Every row comes from one small tree of marks. Brackets hold a mark, then the marks that hang from it, in the order of their numbers. Every link used is in the known rows. Which tree was each row made from?
Known rows
{Q62 {Q371 Q747} Q454 Q714 Q887}: [ -1  -6  -1  -5   7  14  -8 -27   6  -3 -13  11  12   1  11  20  10  -9
   2 -23   6 -15  20 -15  -3  -1 -28  10  14  -2 -30  -6   9  18   0  -1
   7  -2 -25]
{Q887 {Q62 Q714}}: [ 11  -6 -13 -13  -3  17  10   4   5  13   2   0   8  -6  -5   8  30  24
   4 -15  -5  -7  13  -9   4   4   4  -7  -5 -30  -3   3   2   9 -11   4
   4   4   1]
{Q747 Q371}: [ -4  -7 -18  -5 -11  21   7  -3 -11  18   1  -3 -15  -9  -8  -7  14   5
   7 -18 -18   0  21  -2  -1   0  -5   0 -14  -1  -5 -11   5  22 -11  23
   3 -17  13]
{Q173 {Q747 Q371}}: [ -6  -7 -27   1  -1  18   5  -7   4  15  -2   0  -9   2  -4  -8  19  -5
   1 -18 -22  -1  19  -6   3   3  -5  -8 -14 -18   3 -26   9  38 -16  33
   5 -13   9]
{Q887 {Q62 Q454 Q898}}: [  3  -1  -7  -5   6   2  13  -9  -7  16   4  -7   9  -2   4   4  10  -1
  14   7  -3  -9  20  -9  15 -10  -6  10  -8   3  -9   9 -12   6   1  -3
 -12   2  -1]
{Q887 {Q62 Q173 Q454}}: [ 14   3  -8   8   0   4   1   6  -8  33   3  -6  -1   6  -6   3  13   9
  -2  -6  -1   5  -1   9  13 -10   3  15   0   4  -1  10 -17  13   1  -1
  -7  -3  -4]
{Q62 Q454 Q699}: [ -9 -10  -8  -7  -7   3   5 -11 -19  -7  -1   3  -1   6   2  15   1   8
  19   5  -5  -8  14   9  21 -12  -7   1   2   3   1   2  -2   6  -7   8
 -19  -6   3]
{Q62 Q371 Q714 Q887 Q898}: [ -7 -13  -3 -18   7  13  -4  -8   3  -2  -4   9  16 -15   4  10  12   0
   1 -12  -3 -15  24  -8  -6  18 -21   5   4  -1 -34   9  18  -6   5  -8
   3   3 -21]
{Q699 {Q62 Q454 Q714 Q887 Q898}}: [-14 -19  14 -17  -2   0  18 -14 -10   7  -3   4   2 -15  16  16   5  -4
  15   2   2 -23  15 -15   9  11 -37  10   4  -5 -14  15   6   4 -15  -7
 -11  12   3]
{Q699 Q62}: [-11 -11   0  -9 -11  13  20  -2 -17  16   4   1 -11  -9   8  -3  22  12
   3  -6 -18  -8  13  13  -1   4  -3  -8  -2 -17  10   6   2  19 -17  21
   0  -4  27]
{Q714 Q62}: [-12  -2   0 -16  -3   8  11  -6 -13  17   8   1  -6  -3  -4   1  14  10
  -6  -2 -19  11   5   3  -6  -7  -1 -13   2 -10   9  -8   3  12 -15  16
   4   2  20]
{Q62 Q173 Q371 Q454 Q887 Q898}: [ -4  -3   0   4   9   2 -13  -8 -12  16  -5   4   8  -7   5   5  -5 -14
  -5  -4   1  -5  10  10   6   4 -17  26  11  31 -33  16  -1  -2  16 -12
  -7  -2 -22]
{Q714 {Q62 Q371}}: [ -9   2  -1  -7   2   9  -2  -7 -10  13  12   3  -9   2   3   0   8   6
 -10  -8 -16  11   9   6 -14  -3   8 -12   3   4 -10  -6   2   8  -3  11
   3  -6  13]
{Q747 Q173 Q371}: [  1  -9 -23 -13  -5  22   2   9 -13  20  -1  -6 -16  -8  -4 -13  24   6
  -5 -16 -19   6  20  -1   4  -4  -8  14 -20  -2  -3 -17   0  22  -4  24
   5 -17  16]
{Q887 {Q62 Q454 Q714 Q898}}: [  9  -5  -9  -6   2   3  12  -6   6  10   4  -5  13  -4   7  12  12   2
  14   4   5 -15  14 -25  11  -3 -12   4  -7  -3 -16  13  -4   0  -2 -14
 -11   5 -13]
{Q887 {Q62 Q699 Q714}}: [  6   0 -18  -9   1  12   7   2  -4  -6   8  -3   7  10  -1  22  22  35
  13  -7  -4 -13  17   6  13   8  10 -10  -5 -28  -5   8   0   5 -16  -5
  -5   6  -4]
{Q454 {Q62 Q371 Q699 Q714 Q887}}: [ -6  -9   7 -18   4  26  -5  -7  -3 -11 -15   6   5  -4   2  27   8  23
   3 -11  -2 -11  21   7  10  19  -5  11   7 -19 -13   7  13  -5  -6   4
  -8   5  -5]
{Q62 Q371 Q454 Q714}: [  2 -13  -8  -2 -11   4  -6  -5   5   5  -1   8   0  -5  13   8   5  -8
   5 -16   6  -7  12 -17   3  -5 -12  -2   1   8 -23   2   2   5   5   1
  -8 -12 -11]
{Q747 Q173}: [  0  -9 -15 -20  -3  19   5   6 -11  16  -4  -1  -1 -14  -2  -5  32   8
  -8  -1 -17   7  10   9   3  -9  -8   6  -4 -11   6  -7   3  13   0  21
   5  -9  15]
{Q714 {Q62 Q699}}: [-16   3  -2 -15   1   6   8  -9 -22  -3  13   1  -5  13   0  14   6  25
   3   8 -18   2   6  17   3  -2   5 -13   3 -12   6  -3   2   5 -18   7
  -7   4  16]
{Q454 Q62}: [ -3  -4   0 -18  -6  29  13  -1  -5  20 -14  -2   0 -19  -7  -1  20   6
  -3   3 -13   6  15   1   5  -1   1   1   1 -19  17   0   2   8  -6  31
  -3  -3  20]
{Q371 {Q747 Q173}}: [  2   0 -17 -15   6  25   4  -8  -7   3  -6  -5   8  -5   8  -2  35  -1
 -13  -2 -15   3  14   6  -7 -13 -15   9   0 -19   0 -13   3  26  -4  24
  16  -8   6]
{Q887 {Q62 Q173 Q699 Q714}}: [ 14   6 -20   3   3  12  -3  12  -3   1   7  -7   9  13  -3  19  17  36
   2  -6  -3  -7   2  16   9  11  10  -1  -2 -22 -10  18  -3   2  -8 -13
  -4   9 -12]
{Q699 {Q62 Q454}}: [-10 -15   8  -5 -11   2  20  -6 -19  18   2   1 -15  -4  11   2  12  -1
  10   1  -6 -10  10   3  11  -7 -12  -2   0  -4   8   3  -7  20 -14  19
 -13  -5  26]
{Q699 {Q62 {Q371 Q747} Q454}}: [ -9  -3   4   7  -1  12   5 -23  -9   0   4   0 -11  10  31   3   6 -12
  -1 -10  -1 -13  17   3  -3 -10 -13   4   4   7 -18  -2  -9  30  -4  14
   2 -11  11]
{Q714 {Q62 Q173 Q371 Q699 Q898}}: [-10  14  -5   5  16  -2 -13   2 -16  -7  18  -8   5  20  13  10 -12   9
 -12  13 -13   6   0  26  -7   8   4   1   6  23 -29  16  -3 -10   4 -14
  -7   3  -6]
{Q699 {Q62 Q173 Q371 Q887 Q898}}: [-11  -1   5   1  11   9  -3  -1 -18  15   2   0  -2  -9  13  -2   7   1
 -11  -5 -11 -10  12  23  -6  22  -9  17   8  12 -27  21   5   8   4  -4
   1   5   0]

Which tree is each row?
[ -1  -3 -10  -1   5  13 -20   3  -5  -6  -3   8   8   4  -2  23   3  22
  -5 -19   1 -11   8  23   2  22  -5   8  10  -4 -29  14  13   0  -1 -13
  -1   2 -25]	{Q62 Q173 Q371 Q699 Q714 Q887}
[-11  -6   6 -29   8  25   7 -11  -4 -11 -17  -1  18 -12   1  26   7  17
  10  14  -4 -16  22  -3  11  23 -17  11   2 -23  -8  11  18 -14 -12  -2
 -11  21  -4]	{Q454 {Q62 Q699 Q714 Q887 Q898}}
[-10   9   0   1  11 -12  -1  -6 -22   0  16 -12   3  17  10  17 -19   2
   1  26  -7   3  -4  10  12  -6 -11   6   6  23 -12  12  -8 -12  -4 -14
 -21   9  -2]	{Q714 {Q62 Q173 Q454 Q699 Q898}}
[ -2   5 -17   6  10   6 -17   9  -2 -20   6  -7  15   7  13  13  -3   7
  -7   5   1 -12  10  11  -2  19  -5   3   4  11 -40  24   8 -14  11 -19
  -5  -2 -26]	{Q62 Q173 Q371 Q699 Q714 Q898}
[  5  10 -14  18   5  15 -15 -12  -2   7  -4  -1   4  11  15   4   1 -17
 -14 -12   0  -1   3   8  -6 -14 -11  12  13  18 -27   3  -8  20  11   7
   5 -14 -18]	{Q62 Q173 {Q371 Q747} Q454}
[  9  -6 -11   2  -9   1  -4   8  -1  17  -4   4   4  -6   1  10   5  -3
  -2  -8   4  -1  -5  -6   7  -3 -16   4   7   1  -8  10   1   2  -2  -1
  -5  -4 -15]	{Q62 Q173 Q454 Q714}
[ -3  -4  -4  -2   0   7   9   9  -8   9   6  -8   6 -12  15   1  10   2
  -7   7  -5 -14  -1   3  -7  18 -16  -2  -3  -9 -14  23   7   1  -7  -4
  -1   9   2]	{Q699 {Q62 Q173 Q714 Q898}}
[-16   2   8 -18  13   6   0 -16 -12  11   6   5   5  -5   4   5   4   1
  -8  -1 -15   3  17   5 -12   9 -10   3   8  10 -21  -1   7   1  -1  -2
   2  10   0]	{Q714 {Q62 Q371 Q887 Q898}}
[  9  11 -22   8  19  13   2   3   8  19   5  -9  17   8   0  -4  23   1
 -11   5 -14  -4   5   4   3   9   2   3  -1 -17  -8   2  -1  18   0   6
   3   8 -10]	{Q887 {Q62 {Q173 Q747} Q898}}
[ 15   0 -15   8   1   1  -5   7  -5   4   6  -6   6  17   3  23   5  22
   9  -4   9  -9   1   5  21   1   2   8  -2  -6 -11  18 -12   1  -8 -18
 -14   5 -15]	{Q887 {Q62 Q173 Q454 Q699 Q714}}
[-22   0   7 -24  15   4   9 -19 -24  -6   6   0   9   5   0  18   1  19
   6  16 -19  -5  16  16   5   7 -11   2   7  -4  -8   2  12  -3 -17  -6
  -8  18   5]	{Q714 {Q62 Q699 Q887 Q898}}
[-12  -6  -8  -7   1  -2   8 -13 -17 -15   3  -3   8   3   9  13  -8  -1
  20  20  -7 -13  19   3  18  -9 -13   5   0  13 -12  11  -3  -3  -1  -4
 -21  -2  -6]	{Q62 Q454 Q699 Q898}
[  8   1  -2  -9  -6  26   1  13   4  23 -14  -5   8 -15  -7   6  14   8
 -16   1  -3   5  -2  -2  -4  12  -5   3   5 -21   4  12   8  -1  -4  14
   0   6  -1]	{Q454 {Q62 Q173 Q714}}
[-11 -12  -5 -24   0  15   5 -11 -10 -11  -6   8  11  -4  -6  25  15  28
  15 -10  -6 -15  17   8  11  15 -13  -1   7 -25  -8   4  20   2 -19   0
  -4   7  -9]	{Q62 Q699 Q714 Q887}
[ 15   5 -11   6   5   1   0   6   4  19   6 -10  14  -1   5  12   7  -1
   1   4   8  -9   1 -15  10   3 -11  13  -3   5 -21  22  -8  -3   3 -20
  -7  10 -19]	{Q887 {Q62 Q173 Q454 Q714 Q898}}
[ -6   7 -18  -4  15  17  -6 -17   6 -43   5  -6  22  10  25  19   2   0
   1   3  -1 -22  26  -2  -8  10 -14  -5   2  -4 -45   9  11   0   1  -8
   3  -2 -25]	{Q62 {Q371 Q747} Q699 Q714 Q898}
[-19 -16  15 -13   1   1  21 -17 -23  14  -3   2  -4 -12  14   7   5  -3
  14   5  -6 -17  19   2  11   3 -30  15   4   2  -5   9   0  13 -11   5
 -14   8  11]	{Q699 {Q62 Q454 Q887 Q898}}
[ 10  -3  -9   6  -2   7  -3  -7  -3  19   7  -1  -6   8   4   3  12   5
   5 -13   1  -2  19  -1  11 -12   8   6  -3  10 -16   2 -18  14   5   1
  -8 -11  -1]	{Q887 {Q62 Q371 Q454}}
[ -9   2  -8   0  15   9 -17  -4 -17  -9  -2   0  14   2   1  10  -3   9
  -3   0  -8  -8  17  34   2  18  -4  21   9  16 -34  18   6  -4  12 -12
  -6   3 -22]	{Q62 Q173 Q371 Q699 Q887 Q898}
[  2   8  -3  -6   4  24   3   7  -7  19 -13 -10  11 -17  -3  -5   7  -2
 -14  20 -11   6   6   7  -3   9  -5  14   2  -2  -1  17   3  -5   6  13
  -5   4   3]	{Q454 {Q62 Q173 Q898}}
[ -4 -17   3   2 -12   1   6  -5  -3   5   5   4 -14  -3  24   8   4  -4
   5 -15   5 -15  12 -11   1   4 -15  -5  -1   3 -17   9  -2  11  -7   3
 -11  -9  10]	{Q699 {Q62 Q371 Q454 Q714}}
[ -7  -2   3   1  12  -2  -3 -13  -5  32  -3   9  -1  12  -4  12   4  -8
 -13  -8 -14   9 -12   4   6  -2 -19   9  16  -7   8 -15   3  24 -15   9
  -2  11  -3]	{Q714 {Q62 {Q173 Q747} Q454 Q887}}
[ -7  -4  -5  13   9  -3  11  -4  -6  15   5  -5   0   4  22  -4   2 -18
  -5  14 -10 -10  -1   4   9   4 -21   6   5   0  -6   5  -3  23  -8  10
 -14   4   6]	{Q699 {Q62 {Q173 Q747} Q454 Q898}}
[ -3 -12  -8  -8 -10   1   4  -6  -7 -14   0   4   5   6   6  25   2   9
  22   0   2 -13  12  -7  18  -6 -15  -5   1  -8  -7   6   4  -1 -12  -1
 -17  -5  -8]	{Q62 Q454 Q699 Q714}
[-10   2  12  -9  13  -5   0  -9 -17  27   4   0   5  -1  -1   9  -7  -8
  -4  11  -7   7  -4   3   1  -2 -24  21  12  19  -9   6  -2  -1  -2 -11
  -7  13  -4]	{Q714 {Q62 Q173 Q454 Q887 Q898}}
[-14 -14   8 -10  -3  14   6  -9 -17  15  -2   8 -12 -10   6   1  21  12
  -1 -20 -13  -9  20  20  -1  15  -7   2   4  -6  -8   3   5  21 -10  16
   1  -2  15]	{Q699 {Q62 Q371 Q887}}
[  2   5 -15   2   4  15  -5  -4 -13  -5  11  -4  -1  16   3   9  16  28
   6 -11  -9  -8  26  20  10   4  22  -1  -4  -7 -18   7 -10  10   0   1
  -6  -6  -1]	{Q887 {Q62 Q371 Q699}}
[ -5 -19   2 -20  -8   6   6 -13  -2  14 -13  13   7 -14  -7  18  14   1
  13 -16   1 -12  11 -12  13  -1 -27   7   8 -10  -4  -1  10   9 -11   1
  -5   1  -9]	{Q62 Q454 Q714 Q887}
[  0  -4   0 -12   4  23   0   0  12  -1  -9  -5  13 -16  12   5   8  -4
  -8   5   1  -6  20 -18  -6  16  -8   2   0  -6 -18   9  10 -12   6   5
  -5   0  -3]	{Q454 {Q62 Q371 Q714 Q898}}
[ -8   6  -6  11  11  -8  -3  -5  -8   5  11  -1  -4  31   9  16  -9   2
  -6  10 -12   8 -14  12  13  -8  -6  -2  11  -3   5 -10  -6  13 -16   6
 -15   5   0]	{Q714 {Q62 {Q173 Q747} Q454 Q699}}
[  4   0 -11   8   3   4  -5  -9 -14  -2  10  -2  -4  24  10  14   3  18
  14  -8   2 -11  21  14  21  -9  14   8  -4   9 -20   6 -20   6   1  -5
 -18  -9  -2]	{Q887 {Q62 Q371 Q454 Q699}}
[-14  -1   4 -11   3  -6  15 -14 -13  13  11  -4   0   0  11   6  -4 -11
   4  17 -10   4   7 -11   3 -13 -18  -1   1  15  -6   0  -4  -1  -7  -1
 -10   5   9]	{Q714 {Q62 Q454 Q898}}
[  4  -6 -13   5  -5  -2  -8   5  -7  -6   1   1   5   9   4  22  -3   9
   7   1   7  -8  -3   5  16  -1 -11   3   7   1 -12  14   0  -3  -7  -9
 -16  -2 -15]	{Q62 Q173 Q454 Q699 Q714}
[ -3  -5   0 -24   0  24  11  -1   8   4 -11  -7  17 -23   4   9  13   0
  -2  14  -5  -6  16 -19  -1  12 -14   0   0 -22  -2   9  11  -7  -1  10
  -6   7   2]	{Q454 {Q62 Q714 Q898}}
[-12  13  -4  -5  14   1   0   2 -20  -2  16 -10   7  12   4  11  -7  14
  -6  21 -15   3  -3  20  -2   5   0   0   4   8 -12  15   0  -8  -6  -9
  -9  12   1]	{Q714 {Q62 Q173 Q699 Q898}}
[  7   0 -17   3  -4  12 -17  12   4  10   0   3   6  -6   1   2  13   2
 -16 -18   0   1   1   5 -13  11  -1  -3   7   0 -25  12   6   2   6  -2
   6 -10 -19]	{Q62 Q173 Q371 Q714}
[-19   0   8 -13   9   9  -6 -15 -20  -3   7   6  -5  14   1  17   1  25
   4  -9 -14  -1  15  24   0   5   3   1   9  -1 -13  -5   5   6 -11  -1
  -4   4   3]	{Q714 {Q62 Q371 Q699 Q887}}
[-12   0   5  -3   6  -6   0 -14  -7   8  13  -2  -2   4  19   1  -9 -14
  -2   9  -5   4  11  -9  -5 -12 -12   3   3  31 -24   0  -8  -1   4  -4
 -10  -3   2]	{Q714 {Q62 Q371 Q454 Q898}}
